In the rows, 128 means zero.
Known rows, with every way that one mark hangs from another:
bure(getib(logak)): [111 124  89 144 129 150  77 112 129 103 117 148 196 161  94  98  82 119
  72 204 219  16]
getib(logak(kezi)): [140 108 100 144 132 147  78 120 121 118 109 149 185 132 119 112  87 116
 127 152 189  89]
vota(logak(getib kezi)): [148  61 189 152 161 151  77 121  72 123 110 137 153 127 167  94 104 123
 113  93 176 147]
getib(bure): [110  77 131 147 146 172 112 107  94 104 140 146 157 147 123 124  94 141
  52 176 175  68]
daza(logak(getib kezi vota)): [131 115 157 166 155 159 133 118  42  83 112 132 166 121 151 130 117 121
 135 121 133 159]
totu(daza getib): [118  59  80 129 135 157 115 138 112 164 146 104 164 147 111 111  97 125
  61 110 181 122]
daza(logak): [112  96 128 163 142 179 116  99  87  92 113 128 173 141 122 144  99 112
  92 171 153  94]
kezi(totu): [126  81  93 140 150 159 108 129 111 118 121 128 159 130 124 106 109 117
  87 137 165  99]
vota(logak(getib(bure) kezi)): [146  50 192 138 158 159 112 116  63  98 132 149 141 128 175  97 102 137
 103 112 163 143]
totu(getib(bure)): [110  52  93 131 151 184 118 117  96 150 151 137 150 141 132 118  96 135
  26 149 155 102]
bure(getib(logak(daza vota))): [130 176 115 149 128 123 119 124 117  78 128 141 212 138  84 117  97 123
 129 208 159  48]
daza(logak(getib(bure) kezi vota)): [133 104 161 153 153 167 167 114  33  57 133 144 155 123 158 134 116 135
 126 142 116 153]
bure(getib(logak(kezi vota))): [129 163 132 135 132 124 122 118  99  86 116 157 198 152 102  93  92 135
 123 200 154  56]
vota(logak(daza getib kezi(totu))): [181  79 158 134 157 136 128 152  92  82 115 121 152  92 176  81 123 103
 189  62 126 186]
logak(daza getib(bure) kezi vota): [150 118 161 151 153 140 150 138  60  64 140 138 163 105 153 110 117 142
 149 115 130 141]
logak(daza getib vota): [129 116 142 178 157 142  95 135  75 112 128 121 175 112 129 129 116 123
 114 114 174 125]
totu(daza(logak(getib kezi vota))): [143 112 149 150 136 137 167 134  51  70 129 110 171 127 138 126 116 127
 159 106 143 170]
totu(kezi): [116 110 133 153 142 158 119 115 116  99 106 129 164 141 103 114 100 113
  95 160 165  97]
kezi(logak(vota) totu): [124 122 114 142 151 130 162 143  87 109 117 128 161 130 111 123 125 136
 129 142  81 110]
logak(kezi(totu(daza getib)) vota): [154  91  88 101 140 129 185 162  92 134 148 106 156 123 128  87 122 130
 138  88  91 188]
vota(logak): [128  69 188 153 155 156  79 100  95 137 120 136 166 145 126 123  97 126
  75 148 165 100]
bure(getib): [ 99 116 140 147 143 156 101 111 102  94 118 141 176 164 108  83  91 133
  53 184 187  23]
vota(logak(daza getib kezi)): [166  85 195 155 155 140  97 133  83  95 112 128 163 106 168  94 110 113
 165  78 151 159]
bure(getib(logak(daza kezi))): [147 162 113 132 121 129 119 132 132  53 110 143 202 131 112  78  89 113
 168 176 162  52]

Rows:
[131 107 144 165 156 148 130 130  67  89 151 133 165 113 136 131 116 138
 104 136 161 120] | logak(daza getib(bure) vota)
[157 131  86 135 139 135 123 141 112 136 129 130 192 107 117 125 106 112
 159 128 109 152] | totu(getib(logak(daza kezi vota)))
[150  68  55  99 117 148 148 142 123 127 158 128 168 135 123 108  88 129
 115 132 165 136] | totu(daza getib(bure logak(kezi)))
[144 120 136 131 153 136 148 135  83 100 120 137 161 122 133  97 121 132
 140 131 104 137] | logak(kezi(totu) vota)
[135 117 103 126 131 109 195 160  95  98 133 106 164 136  98 118 125 142
 153 127  94 124] | kezi(logak(vota) totu(daza))
[129  66  32 127 121 150  91 139 139 173 146 111 182 141  97 126  87 111
  79 129 210 119] | totu(daza getib(logak))
[131 137 174 155 145 155 159 105  56  74 112 136 176 131 128 136 111 128
 143 163  89 132] | daza(logak(kezi vota))
[166 105 212 143 147 136 122 121  98  84 112 132 172 116 145 101 105 120
 171 119 109 134] | vota(logak(daza kezi))
[159 148 128 136 130 130 150 127 100  66 140 150 188 113 117 133 103 133
 176 176 115 113] | getib(bure logak(daza kezi vota))
[124  82  86 122 130 152 155 141 127 133 132  99 160 143  98 108 102 113
  92 118 156 147] | totu(daza getib kezi)
[164  45 161 119 160 155 141 135  74  86 134 143 131 114 184  85 116 127
 127  94 138 171] | vota(logak(getib(bure) kezi(totu)))
[164  98 102 143 150 142 124 162 102  75 113 119 157  91 165  77 122 104
 179  63 152 157] | logak(daza getib kezi(totu))
[116 149 154 154 142 130 174 128  91  87  99 130 167 142  90 133 116 134
 136 164  81 108] | totu(kezi(logak(vota)))
[145  87  16 112 128 130 141 157 125 164 157 107 177 127  96 130 111 112
 110 127 152 164] | kezi(totu(daza getib(logak(vota))))
[140 135 108 150 132 138 129 118 108  88 150 145 192 121 100 158 101 131
 130 195 148  90] | getib(bure logak(daza vota))
[109  94 136 159 156 147 143 133  55 105 134 141 151 135 133 134 116 155
  87 140 137 105] | kezi(logak(getib(bure) vota))
[138  68  72 141 134 161 151 147  90  77 133  95 157 123 139 117 118 101
 135  97 182 160] | kezi(totu(daza(logak(getib))))
[129 120 141 161 150 136 164 144  66  72 137 131 162 114 133 133 122 144
 139 129 110 115] | kezi(logak(daza getib(bure) vota))
[140 145 106 164 136 129  96 123 115 113 128 133 204 119  91 150 102 116
 138 174 160  94] | getib(logak(daza vota))
[149 128 157 165 155 130 118 141  68  92 119 127 173 105 145 106 119 126
 160  93 144 143] | logak(daza getib kezi vota)
[167  74 197 141 154 146 132 130  74  68 133 138 151 107 175  95 110 128
 155 100 137 154] | vota(logak(daza getib(bure) kezi))
[132  89 133 162 150 174 114 119  64  81 104 130 161 122 161 115 107 109
 130 112 166 140] | daza(logak(getib kezi))
[108 106 134 174 157 136 109 138  62 128 113 130 163 134 125 128 118 141
  98 119 150 108] | kezi(logak(getib vota))
[128  92 120 155 145 151 143 146  88  70 128 128 155 114 143 118 112 133
 133 113 143 101] | kezi(logak(daza getib(bure)))
[142 108 141 133 121 149 169 124  88  60 121 113 173 138 125 116 101 121
 161 133 134 130] | totu(daza(logak(kezi)))
[161 120 101 119 154 136 175 157  96 116 134 117 163  98 142  93 129 115
 166  95  57 186] | logak(daza kezi(totu(getib)) vota)
[110  82 139 163 160 161 108 118  56 115 147 143 156 134 136 132 110 147
  52 146 186 108] | logak(getib(bure) vota)
[162  43 136  91 157 164 168 133  92 121 145 139 132 121 170  86 113 126
 108 109  75 183] | vota(logak(kezi(totu(getib(bure)))))
[127 127 138 175 153 126 131 149  73  98 115 120 172 113 126 129 123 130
 150 108 125 120] | kezi(logak(daza getib vota))
